Each row was made from one small tree. The marks that hang from a mark follow it in brackets, in the order of their numbers. Every link used is in the known rows. Write each row's tree.
Known rows:
j872(j27): | -.14 | -.55 |  .18 |  .01 | -.17 | -.17 |  .18 | -.58 |  .00 |  .02 | -.04 | -.11 |  .14 |  .07 | -.04 | -.13 | -.13 | -.01 | -.13 | -.06 | -.26 |
j87(j662(j701)): | -.17 | -.25 | -.07 | -.01 | -.07 |  .04 |  .18 | -.38 | -.04 |  .03 | -.11 |  .00 | -.05 |  .02 | -.13 | -.01 | -.13 |  .05 | -.09 |  .10 | -.21 |
j27(j662(j87)): | -.18 | -.29 |  .03 | -.05 | -.14 | -.18 |  .23 | -.40 |  .03 |  .07 | -.18 | -.20 |  .05 | -.06 |  .06 | -.03 | -.26 | -.01 | -.16 |  .02 | -.30 |
j87(j272 j662(j701(j27(j872) j406))): | -.18 | -.08 | -.01 | -.08 | -.02 |  .25 |  .17 | -.32 | -.13 | -.12 | -.04 |  .00 |  .05 |  .06 | -.09 |  .15 | -.20 |  .08 | -.21 |  .24 | -.11 |
j662(j87(j272) j406 j701(j27(j872))): | -.28 | -.07 |  .00 | -.14 | -.11 |  .01 |  .19 | -.19 |  .03 | -.20 | -.16 | -.03 | -.13 | -.04 |  .08 |  .14 | -.31 |  .11 | -.38 |  .01 | -.18 |
j662(j406): | -.25 | -.31 |  .07 | -.03 | -.20 | -.28 |  .25 | -.46 |  .05 |  .07 | -.06 | -.16 |  .08 |  .00 | -.04 | -.08 | -.23 | -.06 | -.22 | -.02 | -.27 |
j406(j701(j27(j662))): | -.25 | -.30 |  .02 | -.05 | -.14 |  .03 |  .21 | -.50 | -.02 | -.04 | -.12 | -.02 |  .10 | -.01 |  .14 | -.05 | -.17 |  .06 | -.19 |  .01 | -.21 |
j701(j406): | -.19 | -.28 |  .01 | -.02 | -.08 | -.18 |  .27 | -.47 | -.02 |  .03 | -.02 | -.21 |  .18 |  .01 | -.02 | -.24 | -.24 | -.05 | -.22 |  .07 | -.31 |
j98(j406(j701) j872(j27 j662(j87(j272)))): | -.32 | -.32 |  .07 | -.18 |  .02 |  .20 |  .21 | -.44 | -.15 | -.08 | -.11 | -.16 | -.09 |  .04 | -.01 |  .16 | -.14 |  .06 | -.30 |  .03 | -.26 |
j828(j872): | -.21 | -.27 |  .03 | -.08 | -.17 | -.07 |  .21 | -.46 | -.01 | -.02 | -.06 | -.07 |  .10 |  .00 |  .07 | -.22 | -.27 |  .05 | -.10 |  .11 | -.33 |
j27(j872(j662 j701)): | -.20 | -.26 |  .10 | -.14 | -.04 |  .10 |  .16 | -.39 | -.07 | -.15 | -.09 | -.13 | -.01 |  .01 | -.12 |  .09 | -.30 |  .10 | -.14 | -.04 | -.18 |
j98(j406 j872(j27)): | -.24 | -.43 |  .16 | -.04 | -.11 | -.08 |  .23 | -.62 | -.02 | -.02 | -.01 | -.21 |  .07 |  .12 |  .06 | -.10 | -.13 | -.01 | -.32 |  .04 | -.36 |
j701(j27): | -.16 | -.46 |  .09 | -.01 | -.20 | -.02 |  .22 | -.57 | -.01 | -.04 | -.12 |  .01 |  .19 |  .06 |  .02 | -.22 | -.13 |  .03 | -.22 |  .05 | -.26 |
j98(j406): | -.26 | -.40 |  .07 | -.07 | -.12 | -.18 |  .29 | -.50 |  .00 |  .10 | -.09 | -.17 |  .08 |  .02 | -.06 | -.22 | -.22 | -.04 | -.23 |  .04 | -.33 |
j872(j662(j406) j701(j27)): | -.18 | -.23 |  .03 | -.10 | -.08 |  .09 |  .15 | -.41 | -.01 | -.13 | -.03 |  .03 |  .08 |  .00 | -.20 |  .18 | -.15 |  .02 | -.24 | -.01 | -.14 |
j872(j662(j87 j406) j701(j27)): | -.19 | -.20 |  .00 | -.13 | -.03 |  .06 |  .17 | -.32 | -.03 | -.17 | -.12 |  .04 |  .01 | -.07 | -.16 |  .20 | -.16 |  .04 | -.29 | -.02 | -.20 |
j872(j27 j701): | -.16 | -.43 |  .15 |  .00 | -.10 | -.02 |  .16 | -.46 |  .01 | -.05 | -.04 | -.01 |  .01 |  .02 | -.11 | -.05 | -.19 |  .08 | -.16 | -.10 | -.21 |
j872(j27 j662 j701(j406)): | -.10 | -.31 |  .07 | -.07 |  .05 |  .05 |  .14 | -.44 | -.06 | -.11 |  .07 | -.11 |  .11 |  .01 | -.24 |  .13 | -.15 | -.01 | -.15 | -.03 | -.18 |
j662(j406 j701): | -.26 | -.16 | -.07 | -.05 | -.14 | -.21 |  .22 | -.31 |  .13 | -.01 | -.06 | -.12 | -.10 | -.02 | -.01 | -.03 | -.25 |  .00 | -.25 | -.06 | -.23 |
j872(j662(j87(j272)) j701(j27 j406)): | -.16 | -.16 | -.02 | -.15 |  .06 |  .30 |  .18 | -.26 | -.13 | -.16 | -.12 |  .01 |  .06 | -.05 | -.20 |  .12 | -.23 |  .07 | -.26 |  .11 | -.16 |
j701(j27(j662(j406) j872)): | -.19 | -.21 |  .14 | -.07 | -.21 | -.18 |  .19 | -.52 |  .04 | -.11 | -.02 | -.17 |  .20 |  .03 |  .15 |  .15 | -.23 | -.02 | -.28 |  .04 | -.21 |

Write each row's tree:
| -.09 | -.27 | -.06 | -.09 |  .06 | -.05 |  .15 | -.33 | -.02 | -.15 | -.03 | -.15 |  .00 | -.03 | -.11 |  .11 | -.11 | -.02 | -.20 | -.04 | -.24 |  j872(j27 j662(j87 j701(j406)))
| -.22 | -.30 |  .12 | -.03 | -.15 | -.26 |  .18 | -.50 |  .05 |  .04 |  .03 | -.18 |  .07 | -.01 |  .06 |  .18 | -.16 | -.05 | -.17 | -.09 | -.20 |  j872(j27(j662(j406(j701))))
| -.26 | -.16 |  .02 | -.11 | -.07 |  .12 |  .17 | -.41 | -.01 | -.11 | -.05 | -.16 | -.05 |  .05 | -.09 |  .15 | -.23 |  .04 | -.27 |  .01 | -.23 |  j98(j872(j662(j406) j701))
| -.19 | -.18 |  .04 | -.05 | -.14 | -.02 |  .18 | -.40 |  .07 | -.06 | -.04 | -.02 |  .07 | -.03 | -.02 |  .12 | -.23 |  .04 | -.26 |  .01 | -.18 |  j872(j701(j27(j662(j406))))
| -.18 | -.22 |  .01 | -.03 | -.04 |  .07 |  .22 | -.42 | -.03 | -.14 | -.02 |  .02 |  .13 | -.01 | -.04 | -.15 | -.22 |  .06 | -.30 |  .06 | -.23 |  j872(j701(j27 j406))
| -.39 | -.16 |  .00 | -.12 | -.11 | -.09 |  .27 | -.25 | -.04 |  .04 | -.20 | -.08 | -.13 | -.10 |  .01 |  .04 | -.32 |  .05 | -.27 | -.03 | -.23 |  j662(j87(j272) j406(j701))
| -.22 | -.09 | -.06 | -.06 | -.15 | -.23 |  .20 | -.31 |  .16 |  .05 | -.04 | -.22 | -.05 | -.03 |  .04 |  .13 | -.28 | -.04 | -.20 | -.03 | -.20 |  j27(j662(j406 j701))
| -.23 | -.07 |  .02 | -.15 | -.08 |  .02 |  .19 | -.19 |  .03 | -.07 | -.20 | -.23 | -.15 | -.05 |  .11 |  .17 | -.42 |  .11 | -.19 |  .02 | -.18 |  j27(j662(j87(j272) j701) j872)
| -.15 | -.17 |  .09 | -.07 |  .01 |  .02 |  .16 | -.29 | -.02 | -.03 | -.02 | -.15 |  .02 | -.07 | -.07 |  .20 | -.30 |  .03 | -.21 |  .02 | -.18 |  j872(j27(j662(j87(j272))) j701(j406))
| -.21 | -.10 |  .02 | -.16 |  .08 |  .04 |  .20 | -.29 | -.10 | -.22 | -.08 | -.19 |  .00 | -.07 | -.08 |  .10 | -.31 |  .07 | -.24 |  .01 | -.24 |  j27(j872(j662(j87) j701(j406)))
| -.15 | -.33 |  .12 | -.07 | -.06 | -.05 |  .12 | -.43 |  .00 | -.07 |  .05 | -.07 |  .03 |  .01 | -.25 |  .28 | -.14 | -.01 | -.15 | -.11 | -.14 |  j872(j27 j662(j406) j701)
| -.25 | -.12 |  .06 | -.17 | -.02 | -.06 |  .18 | -.28 | -.04 | -.19 | -.10 | -.15 | -.08 | -.07 | -.09 |  .23 | -.31 |  .07 | -.25 | -.07 | -.21 |  j27(j872(j662(j87 j406) j701))
| -.18 | -.09 |  .00 | -.09 | -.02 |  .16 |  .20 | -.28 | -.03 | -.08 | -.09 | -.05 |  .07 | -.07 | -.03 |  .08 | -.31 |  .07 | -.29 |  .12 | -.19 |  j872(j701(j27(j662(j87(j272))) j406))
| -.29 | -.24 |  .06 | -.10 | -.16 | -.16 |  .26 | -.30 | -.01 |  .08 | -.18 | -.14 | -.03 | -.06 | -.06 |  .02 | -.32 |  .00 | -.25 |  .02 | -.26 |  j662(j87(j272) j406)
| -.12 | -.07 | -.05 | -.09 | -.02 | -.14 |  .15 | -.32 |  .05 | -.14 |  .05 | -.15 |  .04 | -.07 |  .16 |  .07 | -.24 |  .01 | -.18 |  .08 | -.31 |  j828(j872(j27(j662(j87 j701(j406)))))
| -.21 | -.12 | -.11 | -.09 | -.01 |  .12 |  .22 | -.22 | -.02 | -.13 | -.16 | -.01 | -.03 | -.04 |  .02 | -.09 | -.26 |  .09 | -.34 |  .10 | -.22 |  j662(j87(j272) j701(j27 j406))
| -.18 | -.15 | -.06 | -.01 | -.11 | -.02 |  .17 | -.40 |  .00 | -.06 | -.04 |  .08 |  .02 |  .02 | -.09 |  .14 | -.06 |  .01 | -.22 |  .11 | -.18 |  j87(j662(j406 j701(j27)))
| -.31 | -.26 | -.01 | -.11 | -.05 | -.06 |  .28 | -.43 | -.03 | -.03 | -.15 | -.07 |  .03 | -.07 |  .12 | -.03 | -.17 |  .02 | -.32 |  .04 | -.30 |  j98(j406(j701(j27(j662(j87)))))
| -.25 | -.23 | -.06 | -.09 | -.08 |  .08 |  .22 | -.18 |  .02 |  .00 | -.26 | -.06 | -.19 | -.05 | -.03 | -.09 | -.33 |  .12 | -.20 |  .01 | -.22 |  j662(j87(j272) j701)
| -.20 | -.22 | -.02 | -.05 | -.09 |  .21 |  .17 | -.30 | -.08 |  .10 | -.15 |  .02 | -.09 |  .04 | -.20 |  .08 | -.21 |  .08 | -.06 |  .16 | -.12 |  j87(j272 j662(j701))
| -.25 | -.33 |  .05 | -.13 | -.06 |  .06 |  .24 | -.55 | -.06 | -.01 | -.07 | -.25 |  .06 |  .10 | -.05 | -.03 | -.16 | -.03 | -.27 |  .11 | -.33 |  j98(j406 j872(j662))
